What can hang from each mark:
q_833: q_263 q_570
q_570: q_833
q_26: q_263 q_570 q_664
q_31: q_570
q_568: q_263 q_570 q_664
q_263: q_26 q_31 q_833
q_664: q_31 q_568 q_833

Each row was made from one small tree. The marks that hang from a mark follow it in brackets, in the order of their numbers. Every link used is in the known rows. Write each row's tree.
Known rows:
q_26(q_570(q_833) q_664): [-19.4  -7.5 -20.6   3.9  48.7  29.9  13.9 -12.2  28.0  -5.9  10.3  33.5
   1.8 -19.5  17.6  25.6  18.1  15.7  -2.3  14.5  43.8  -2.9  14.5]
q_263(q_26(q_664) q_31(q_570) q_833): [-23.9  13.4 -27.5  -1.3  13.4  14.5  36.1  12.9  41.0  -6.4   2.2  42.7
 -34.3 -39.1  -2.4  55.6 -14.5  25.3 -14.3   9.9  17.8 -28.7   2.6]
q_263(q_833(q_570)): [-11.7  -5.4 -21.1  -2.3   5.0  31.7  27.1  -9.5  26.4   2.3   6.1  39.9
 -11.8 -25.2   3.0  24.1  -4.0  34.2  23.8  35.9  35.0 -22.9  -2.5]
q_26(q_263): [ -8.7 -11.8 -23.4  -1.3  17.5  56.9  27.1 -21.8   7.7  -0.5   2.1  25.3
  -1.3   7.1  -4.6  40.1  16.3  10.6  12.7  16.6   7.0  11.5  29.7]
q_664(q_31 q_568 q_833(q_263(q_26) q_570)): [-35.4  -9.4 -16.6 -19.3  31.5  34.6  24.4  17.7  25.0  -7.1  14.0  27.2
  -5.5  14.1 -25.0  15.9   1.9  -3.6  -4.8  -2.8  24.3 -58.1   6.7]
q_568(q_570): [-17.3   9.0 -11.6  -3.0   4.4  60.5  23.2  -6.0 -14.4   6.6   7.6  26.3
 -11.1  -2.0  -0.1  33.7   6.7   1.4  30.9  -4.3   9.4 -14.8  16.2]
q_263(q_31(q_570)): [ -5.5  27.9 -28.8  -6.0  27.7  49.2  30.6   4.0  20.9 -17.5  -2.4  12.3
 -14.2   4.0   0.9  48.8 -10.4   6.5  14.3   8.3 -14.8 -30.7  27.4]
q_570(q_833(q_263(q_31))): [-21.8  -1.4  -1.2   5.8  48.9  34.4  27.1 -23.9  28.0  -7.9   2.0  11.2
  12.3  -6.2  -6.1  37.5  -7.0  22.5  41.4  14.0  19.1 -28.2  11.3]
q_263(q_833): [-16.8 -13.5 -14.4   1.6   6.1  37.7  30.3  -5.5  12.1  -4.2   7.7  30.3
 -16.4 -28.8  -4.4  28.8  -7.6  15.0  27.7  35.1  29.1 -10.3   6.1]
q_263(q_26(q_664) q_31 q_833(q_570)): [-25.7  14.4 -20.8  -2.9   5.0   7.3  30.8  -7.1  48.5   8.2   3.2  48.0
 -32.6 -31.4  -1.3  49.0  -8.1  37.2   3.2  20.1  31.8 -34.5  -6.7]
q_31(q_570(q_833(q_263(q_26)))): [-11.0   4.9 -24.7   0.3  41.4  40.2  19.8   0.8  23.2  -3.0   3.0  28.1
   9.1 -19.1   5.7  35.3 -13.1  27.3   3.6   8.6  10.3 -25.1   8.8]
q_263(q_26(q_570 q_664(q_31 q_568 q_833))): [-31.4  -4.0 -22.6 -10.5  23.6  30.3   9.5  12.2  12.9   9.5  14.4  37.7
 -22.2 -16.0  -5.4  27.1   7.4 -11.1 -24.8  10.6  28.8 -20.5  10.4]
q_568(q_263(q_31 q_833(q_570)) q_664): [  5.3  15.0 -17.2 -18.0   7.2  36.0  45.1 -19.9  56.1  -3.6  12.1  40.1
 -47.0  -1.4 -15.9  22.3 -33.1  16.2  23.2  25.2  18.3 -40.1  21.1]
q_664(q_31(q_570) q_833(q_263)): [-23.6   4.9 -27.1  -9.1  37.1  51.1  34.5  24.2  19.3 -31.2   9.8  30.1
   0.4  -1.0 -15.4  23.2  -1.9  -5.2 -19.3 -13.3  17.7 -29.2  19.0]
q_664(q_31(q_570) q_568): [-19.3   5.1 -20.3 -22.6  30.3  48.3  20.2  32.2   8.9 -30.0  -2.0  13.0
 -18.0  12.3  -4.5  16.3  -0.1  -8.1   8.4   6.3 -21.6 -29.2  29.2]
q_570(q_833(q_263(q_26(q_664(q_568)) q_31))): [-30.6  -7.9   0.0   5.4  48.3  24.6  23.4 -19.1  30.7  -0.2   4.4  17.3
   5.5  -9.1  -8.1  41.0  -8.0  20.8  31.5   9.8  23.3 -32.1   8.0]
q_570(q_833(q_263)): [-21.6 -11.0  -1.7   7.4  46.0  38.0  21.7 -25.2  20.0  -2.2   5.5  17.5
  16.6 -10.9  -2.5  30.2  -6.6  22.6  39.8  18.2  27.4 -19.1   8.9]
q_31(q_570): [  0.0  12.0 -34.4  -3.0  23.2  55.5  20.7   8.5   7.9  -9.5   3.0  26.8
  -4.0  -8.5  10.0  33.1 -11.3  11.7   3.4  13.0  -1.9 -14.5  22.8]
q_31(q_570(q_833)): [ -6.2   4.9 -26.8  -0.2  40.8  42.7  26.7   3.1  20.2 -11.4  -2.2  25.8
   2.7 -14.7  12.0  29.4  -5.7  27.3  13.4  11.6  -0.4 -20.0  12.3]
q_26(q_664): [-17.5  -6.5 -17.5  12.7  22.4  44.0  23.9 -15.3   7.2  -8.3  10.0  35.4
  -9.0  -6.4  10.4  32.6  -1.6   6.5  19.7  10.9  28.9  10.8  26.5]
q_568(q_263(q_26(q_570) q_833)): [ -6.5  -2.5 -23.4 -24.4  -4.6  30.6  20.5 -14.9  23.9   7.7  23.3  49.2
 -29.3 -30.7  -9.2  22.5 -20.4   8.0  -2.0  37.7  46.9 -16.0  15.5]
q_664(q_31 q_568): [-25.7  -2.3  -6.8 -20.2  23.5  47.1  18.7  16.5   2.0 -22.8   1.2   8.6
 -20.4  14.9 -11.2  13.9   2.2 -15.7  28.2  15.3 -14.3 -23.6  29.1]

Write each row's tree:
[-18.7 -20.4 -28.9   1.1  52.0  33.6  23.3 -20.3  38.8  -7.9   5.9  38.8
   9.0  -9.0  12.1  35.5  41.6  26.4 -20.8   4.6  41.8  14.1  22.7]	q_26(q_263 q_570(q_833) q_664)
[-24.1 -13.4 -32.1 -10.6  28.6  32.7  25.9   3.8  39.8 -24.9   5.8  47.4
 -10.3 -19.2   4.3  30.0  41.3  15.4 -40.2   5.4  43.2  17.6  25.0]	q_26(q_263(q_833) q_570 q_664(q_31))
[  3.1  -3.8 -12.5 -11.5   3.5  44.2  39.2 -18.0  35.0   0.0  17.9  42.1
 -44.6 -11.7 -16.5  13.8 -35.5   4.1  23.6  30.2  26.7 -18.2  24.2]	q_568(q_263(q_833) q_664)
[-12.2 -25.5 -26.1 -18.0  24.2  38.3  40.7  -5.9  26.6  -5.7  24.4  32.6
 -12.2  20.9 -16.6  13.5  -5.7   2.0  16.0   8.5  36.3 -52.2  18.1]	q_664(q_568(q_263) q_833(q_570))
[-25.1 -24.8 -37.9  -5.3  51.9  37.6  37.9   1.8  40.8 -19.3  14.2  25.2
  -6.0  16.8  -9.0  47.3  41.0  -3.9 -35.4 -12.7  36.3 -18.6  33.7]	q_26(q_263(q_31) q_570 q_664(q_568 q_833))
[-21.5  -9.1  -8.5 -32.1  12.9  36.6  31.6  11.9  19.4 -32.8  10.1  23.6
 -31.2   6.1 -17.9   6.8  -8.2  -8.1  23.3  18.7   7.0 -25.6  31.3]	q_664(q_31 q_568(q_263(q_833)))
[ -9.2  23.4 -22.6  -4.4  39.5  39.7  35.0   0.8  29.7 -19.0  -6.5  12.1
  -9.0  -0.1   2.1  46.0  -6.3  16.6  21.8   7.0 -14.4 -34.1  19.8]	q_263(q_31(q_570(q_833)))
[-19.0  14.1 -20.0  -2.7  16.5  34.8   1.0 -18.9  29.1  16.2  13.1  45.6
   6.4  -6.3   3.3  33.2 -10.9  30.7  -1.7  12.9  43.7 -26.5   6.5]	q_833(q_263(q_26(q_664(q_31))) q_570)
[ -8.9   3.0 -25.1   1.0  45.3  44.3  23.3   0.6  23.7 -11.3   3.4  24.7
  12.5 -14.2   7.4  33.2 -10.4  27.5   9.1   7.4  10.8 -24.1  13.4]	q_31(q_570(q_833(q_263)))
[-11.7  16.0 -21.1   0.3  32.0  54.8  19.7  -6.9  20.1 -12.2   9.3  11.9
   8.0   3.6  -8.0  51.1 -19.6   4.4  11.3   6.5  14.8 -31.6  27.9]	q_833(q_263(q_31(q_570)))
[-17.9  -3.7 -32.0  -1.7  30.2  46.0  35.2   0.0  26.4 -31.4  -2.1  44.1
  -8.2   3.9   7.3  36.5  26.4  18.7 -19.2 -11.9   9.7  25.2  37.8]	q_26(q_263 q_664(q_31(q_570)))
[-27.3  -1.1  -1.1   7.3  46.1  26.1  23.8 -23.7  30.4   1.2   3.6  21.6
   5.8 -14.0  -5.1  41.7  -8.3  24.9  29.9  11.3  25.6 -24.9   6.6]	q_570(q_833(q_263(q_26(q_664) q_31)))
[-27.3   4.8 -23.9  -1.1  16.0  33.1  21.1   8.1  11.2   4.1   7.9  46.9
 -22.8 -20.4  -2.3  32.4  -5.0   2.5 -14.9   3.2  19.0  -7.7   9.6]	q_263(q_26(q_664(q_31(q_570) q_833)))
[-18.0  22.3 -20.8  -1.2  20.8  32.3   8.8 -22.9  39.5  14.9  10.8  37.7
   4.3  -0.1   0.0  49.1 -14.1  31.4   3.5   9.6  38.2 -41.2   8.8]	q_833(q_263(q_26(q_664) q_31) q_570)
[-24.0 -13.5 -25.3  -2.0  18.8  29.5  40.6  -7.9  42.3 -25.5  -0.8  54.2
 -11.8  -8.7   4.7  30.5  29.9  36.6 -11.1   0.9  33.1  17.4  20.8]	q_26(q_263(q_833(q_570)) q_664(q_31))
[-12.4  12.9 -21.2  -3.2  11.9  40.9  -2.0 -23.6  21.8  28.8  13.1  38.7
  10.9  -6.9  -0.8  36.4 -16.8  29.3   7.2  24.1  39.5 -35.8   2.7]	q_833(q_263(q_26) q_570)
[-27.9   2.2 -18.7  -5.0  -1.1  11.7  20.2  -0.1  33.4  10.3   5.4  61.4
 -29.2 -41.3   2.7  27.0  -3.2  36.8  -5.2  24.4  40.3 -15.1 -10.2]	q_263(q_26(q_664(q_31)) q_833(q_570))
[-20.4  20.5 -19.1 -10.3  -0.7  14.0  26.1  -6.0  40.8  15.3   0.3  38.1
 -31.5 -30.1  -8.4  46.5 -11.7  32.8  11.3  31.1  18.3 -46.4 -10.2]	q_263(q_26 q_31 q_833(q_570))
[-24.5 -20.2 -25.4  -5.5  62.3  26.7  31.2  -9.4  50.2 -19.3   3.7  21.0
   0.8   9.7   1.3  44.5  41.4  17.3 -14.6  -3.2  25.6 -13.9  29.0]	q_26(q_263(q_31) q_570(q_833) q_664(q_568))
[-24.7  10.8 -12.6   5.1  23.7  40.8  13.0 -16.7  18.6   6.1  13.1  23.6
  -2.1  -5.7 -10.9  55.4 -19.6   2.7   7.8   7.9  28.9 -23.0  21.5]	q_833(q_263(q_26(q_664) q_31))
